Each row was made from one walk, in order. Every step used is in the known rows, and no mark comes twice. Write each row's walk.
In the rows, 128 means zero.
Known rows
kegip menuvi vasol sogivil: [127 140 134 170 114 130 129 109 139 112 178 146 129 116 143 149 125 198]
daru kegip menuvi: [134 135 130  66 142 126 150 109 114 151 139 152 119 120 141 182 144 144]
sogivil kegip: [130 162 128 146 142 140 175 137 111 106 105  72 134 139 152 124 161  93]
menuvi turib: [134 106 143 145 119 130 139 135 133 164  59 174 137 128  81 110 152 148]
daru sogivil kegip: [110 141 115 153 146 135 127 139  81 136 153 135 134 136 164 122 133  68]
kegip menuvi turib sogivil daru vasol: [126  93 125 132 118 134 116 139 137 152 138 148 125 117 101 172 134 204]
daru menuvi: [167 148 114 106 131 125 108 119 126 140 143 106 141 136 137  90 156  17]
vasol sogivil: [124 128 130 173 129 117 122 143 140 133 129 169 135 134 141  67 110 119]
turib sogivil daru: [122 113  99 140 142 116 115 148 136 120 107  77 113 146 122 126 107  59]
turib kegip: [126 133 127  89 145 126  99  92 126 140 102 128 131 124 125 117 134  95]
kegip menuvi vasol: [136 144 129 155 118 133 138  98 135 112 167 136 129 116 134 166 143 188]
sogivil kegip menuvi: [131 161 125 144 138 144 172 136 107 113 149  78 131 127 156 151 166 160]
vasol menuvi turib: [150 116 106 129 124 137 136 135 128 143 118 140 133 120 116  46 127 195]
turib sogivil kegip menuvi vasol: [113 143 111 165 139 145 123 134 134 117 127   4 117 129 158 164 142 125]
kegip menuvi vasol sogivil daru: [123 136 133 164 113 123 136 115 134  99 180 152 125 121 141 152 112 182]
kegip menuvi turib sogivil: [132 106 122 148 121 138 114 136 134 172 133 135 128 113 102 153 154 227]
daru vasol menuvi turib: [139  94 119 104 122 143 125 120 151 119 126 164 137 120 121 111 120 145]
menuvi vasol sogivil daru turib kegip: [108 144 150 144 117 117 120 110 141  82 128 128 123 133 134 128  86 105]
daru menuvi vasol: [155 157 127 124 120 127 112  97 136 108 140  83 137 134 145 115 145   5]
kegip menuvi vasol sogivil daru turib: [128 143 136 146 113 127 129 120 132 110 188 147 126 119 131 158 117 211]
menuvi turib kegip: [119 104 148 110 125 131 109 114 129 169  54 159 134 121  85 118 143 145]

Write each row's walk
[109 132 136 103 129 123  96  91 127 112 153 132 122 116 138 151 107 149] -> turib kegip menuvi vasol sogivil daru
[126 147 137 146 129 147 169 144 108 128 123  91 132 123 137 155 169 184] -> sogivil kegip menuvi turib
[119 138 105 157 144 144 121 145 129 132 129  14 119 130 153 152 147 130] -> turib sogivil kegip menuvi
[140 114 109 104 128 138 114 121 125 146 114 129 131 114 118  52 122 194] -> vasol menuvi turib kegip
[122 103 135 135 126 129 116 125 159 113 134 186 139 130 138 126 106  95] -> daru vasol sogivil
[126 124 128  70 142 102 171 133 108 101 110 167 114 148 124 149 104  40] -> sogivil daru kegip
[124 115 133 145 120 106 119 161 128 121 136 170 131 142 130  67  90  66] -> vasol sogivil daru menuvi turib
[128  98 115 112 127 151 123 130 150 115 121 109 132 122 135 123 119 139] -> daru vasol menuvi turib sogivil kegip
[120 129 133 116 128 112 108 153 122 128 166 172 126 132 125 100  89 164] -> vasol sogivil daru turib kegip menuvi
[141 114 132 141 117 135 133 130 126 165 136 176 134 113  98 146 159 232] -> kegip menuvi turib
[149 126 134  85 124 130  85 115 125 165 103 113 141 125 112  99 154  48] -> daru menuvi turib kegip
[114 109 134 158 127 141 128 152 134 160  52  76 127 130 103 129 150 136] -> menuvi turib sogivil kegip
[117 120 129 160 128 103 136 157 129 105 136 183 127 144 134  74  83  90] -> vasol sogivil daru
[158 127 130 109 119 129 106 129 128 162 108 125 143 131 109  93 159  49] -> daru menuvi turib
[136 156 140  70 130 139  80 110 127 160 163 118 131 111 111 150 137 231] -> daru turib kegip menuvi vasol sogivil
[107 109 141 126 126 106 139 156 121 126 134 196 121 134 131 113  84 128] -> vasol sogivil daru kegip menuvi turib
[103 137 149 155 118 112 146 111 141  72 118 140 119 138 147 135  83  69] -> menuvi vasol sogivil daru kegip
[121  96 129 155 124 134 111 143 144 173  54 115 128 129  88 119 142 139] -> menuvi turib sogivil
[148 140 123  85 134 111 146 149 113 117 135 160 125 146  93 127 119 119] -> sogivil daru turib
[128 123 125  69 138 105 168 133 105 108 140 173 112 140 126 167 108  88] -> sogivil daru kegip menuvi
[117 138 143  89 132 126 144 101 124 130 144 144 117 118 153 185 124 142] -> daru kegip menuvi vasol sogivil
[126 124 104 133 134 118 101 136 139 108 123  45 114 146 135 130 107  12] -> turib sogivil daru menuvi vasol
[123 167 135 155 130 146 173 121 114  90 145  64 128 125 162 168 157 153] -> sogivil kegip menuvi vasol
